Each row was made from one small tree. The marks that hang from a mark follow it in brackets, in alphabetical order. Every link used is in the known rows. Write each row's tree.
In the rows, 128 means zero.
Known rows:
navefu{rufilaf{zoto{delet vupet{kezi}}}}: [137 117 141 144 148 132 135 134 112 142 123 124 129 166 118 125 132 140
 132]
vupet{bofa kezi zoto{delet}}: [101  86 170 109 123 114 156 161 111 114 126 122 123 179 112 111 142 124
 112]
delet{zoto{rufilaf vupet{kezi luves{tafe}}}}: [117 119 156 129 122 143 144 124 116 132 134 123  95 154 143  96 138 118
 123]
tafe{luves{vupet{bofa kezi zoto{delet rufilaf}}}}: [135 105 137 135 139 131 152 144 117 120 112 133  74 158 131 113 147 119
 129]
rufilaf{zoto{delet vupet{bofa luves}}}: [126 118 177 154 138 131 143 122  96 133 132 103 123 159 131 124 134 137
 127]
kezi{vupet{bofa luves{tafe} zoto{delet rufilaf}}}: [114  50 165 110 135 129 160 137 125 139 136 111 117 165 111  98 154 119
 121]
zoto{delet rufilaf vupet{bofa kezi luves{tafe}}}: [114   4 184 131 148 144 158 133  82 114 123 101  91 182 135  76 140 119
 125]
navefu{rufilaf{zoto{delet}}}: [142 132 137 140 151 135 136 128 121 148 126 130 134 161 122 140 132 143
 132]
zoto{vupet}: [126 111 138 146 128 125 126 126 102 125 126 115 113 126 125 104 128 123
 129]
tafe{luves{vupet{bofa kezi zoto{rufilaf}}}}: [135 117 131 134 134 130 150 148 127 120 112 136  77 155 127 113 149 118
 129]
luves{vupet}: [134 117 117 134 142 128 127 136 138 133 116 132 108 126 111 126 133 116
 127]
bofa{vupet{luves{tafe} zoto}}: [117  93 143 127 112 119 143 146 127 132 129 124 125 145 132 119 149 102
 125]
zoto{delet rufilaf vupet{bofa kezi}}: [118  22 172 130 151 144 159 128  64 111 122 102  87 166 135  82 125 126
 123]
luves{tafe vupet{zoto{rufilaf}}}: [131 100 142 144 148 123 134 142 140 160 113 128  95 129 118 111 147 105
 131]
navefu{rufilaf{zoto{vupet{bofa kezi luves}}}}: [133 124 140 136 140 132 137 145 128 134 126 127 136 177 109 121 144 138
 129]
luves{tafe vupet{bofa zoto}}: [126  98 153 134 147 115 132 155 136 155 113 130 105 145 105 114 153 106
 125]
rufilaf{zoto{vupet{bofa kezi}}}: [123 140 157 146 133 124 134 138 109 131 125 110 130 152 122 120 132 136
 125]
kezi{vupet{bofa luves{tafe} zoto{delet}}}: [112  62 164 111 130 120 150 142 131 140 135 114 127 164 104 103 155 118
 120]
tafe{luves{vupet{bofa kezi}}}: [139 115 123 131 137 130 136 146 129 117 109 138  86 154 125 118 144 119
 131]
kezi{vupet{luves{tafe} zoto}}: [115  93 141 119 119 117 139 139 153 144 134 119 132 143 107 106 153 115
 125]
delet{zoto{rufilaf vupet{bofa kezi luves{tafe}}}}: [115 111 165 122 125 144 149 131 109 129 134 122  95 166 138  93 142 120
 119]

Write each row's tree:
[104  60 172 123 119 125 157 149 142 125 127 118 114 178 132  97 155 111
 124]
vupet{kezi luves{tafe} zoto{delet rufilaf}}
[117  84 151 126 143 112 131 168 145 146 107 132 109 158  99 106 153 103
 122]
luves{tafe vupet{bofa kezi zoto}}
[120  98 138 136 138 110 123 160 154 151 106 133 109 141 106 109 148 100
 127]
luves{tafe vupet{kezi zoto}}
[126 108 140 126 143 129 154 148 125 132 122 128  95 144 108 116 145 117
 120]
luves{vupet{bofa zoto{rufilaf}}}
[118  65 144 105 134 128 137 140 142 135 131 118 136 159 103 105 151 120
 123]
kezi{vupet{bofa luves{tafe}}}
[116 106 137 118 132 116 143 165 139 122 115 132 109 157  95 114 147 112
 116]
luves{vupet{bofa kezi zoto}}
[114 141 154 123 119 131 136 133 104 127 133 127 106 153 128 106 132 123
 116]
delet{zoto{vupet{bofa kezi}}}
[123 138 153 133 121 147 149 114 108 131 141 122  91 144 146 104 135 124
 123]
delet{zoto{rufilaf vupet{luves}}}
[127 110 181 156 142 129 139 124  97 141 129 103 123 160 132 121 136 134
 129]
rufilaf{zoto{delet vupet{bofa luves{tafe}}}}
[126 144 149 135 127 145 146 112  98 137 137 122  89 133 147 106 127 126
 123]
delet{zoto{rufilaf vupet}}
[117 125 156 121 128 143 150 127  97 126 134 123  91 155 138  99 131 125
 118]
delet{zoto{rufilaf vupet{bofa kezi}}}
[114  84 148 128 129 122 132 148 101 110 121 115 117 155 111  93 134 122
 121]
zoto{vupet{bofa kezi}}
[114 118 160 119 122 145 154 129 108 121 137 122  94 165 137  96 139 122
 117]
delet{zoto{rufilaf vupet{bofa kezi luves}}}
[138 113 151 142 148 135 141 133 111 140 129 122 129 176 116 125 140 141
 130]
navefu{rufilaf{zoto{delet vupet{bofa luves}}}}
[108  79 141 118 107 116 142 159 136 122 123 125 129 158 127 111 149  99
 122]
bofa{vupet{kezi luves{tafe} zoto}}
[ 96  84 175 107 110 112 150 176 155 117 128 126 136 195 106 100 168 111
 116]
vupet{bofa kezi luves{tafe} zoto}
[132 133 164 163 142 128 134 114  91 143 128 105 120 136 137 128 122 138
 131]
rufilaf{zoto{delet vupet}}
[135 110 147 140 150 132 138 138 107 139 123 124 129 174 114 123 135 141
 129]
navefu{rufilaf{zoto{delet vupet{bofa kezi}}}}
[120 126 166 147 131 124 133 141 121 133 126 109 133 163 123 115 142 130
 127]
rufilaf{zoto{vupet{bofa kezi luves{tafe}}}}
[114 104 134 115 115 120 145 137 150 132 138 119 132 142 105 110 150 119
 122]
kezi{vupet{luves zoto}}
[121  83 140 120 135 128 153 124 117 141 134 114 113 131 117 107 134 125
 123]
kezi{vupet{zoto{delet rufilaf}}}
[119  79 163 137 129 126 133 140 111 123 128 113 117 159 118  94 148 118
 126]
zoto{vupet{bofa luves{tafe}}}
[116 107 161 133 118 128 155 138 148 137 136 122 115 153 134 107 159 115
 128]
vupet{luves{tafe} zoto{rufilaf}}
[124  78 134 123 121 128 133 139 125 128 125 124 129 144 136 120 141 105
 128]
bofa{vupet{luves{tafe}}}
[126  41 167 146 142 149 158 110  81 118 132 101  87 151 146  89 131 124
 130]
zoto{delet rufilaf vupet{luves}}
[123  82 142 128 127 130 157 131  91 129 128 118 106 134 142 121 129 112
 123]
bofa{vupet{zoto{delet rufilaf}}}
[105  62 160 101 124 124 135 166 152 111 123 126 140 194 111 103 157 115
 120]
vupet{bofa kezi luves{tafe}}
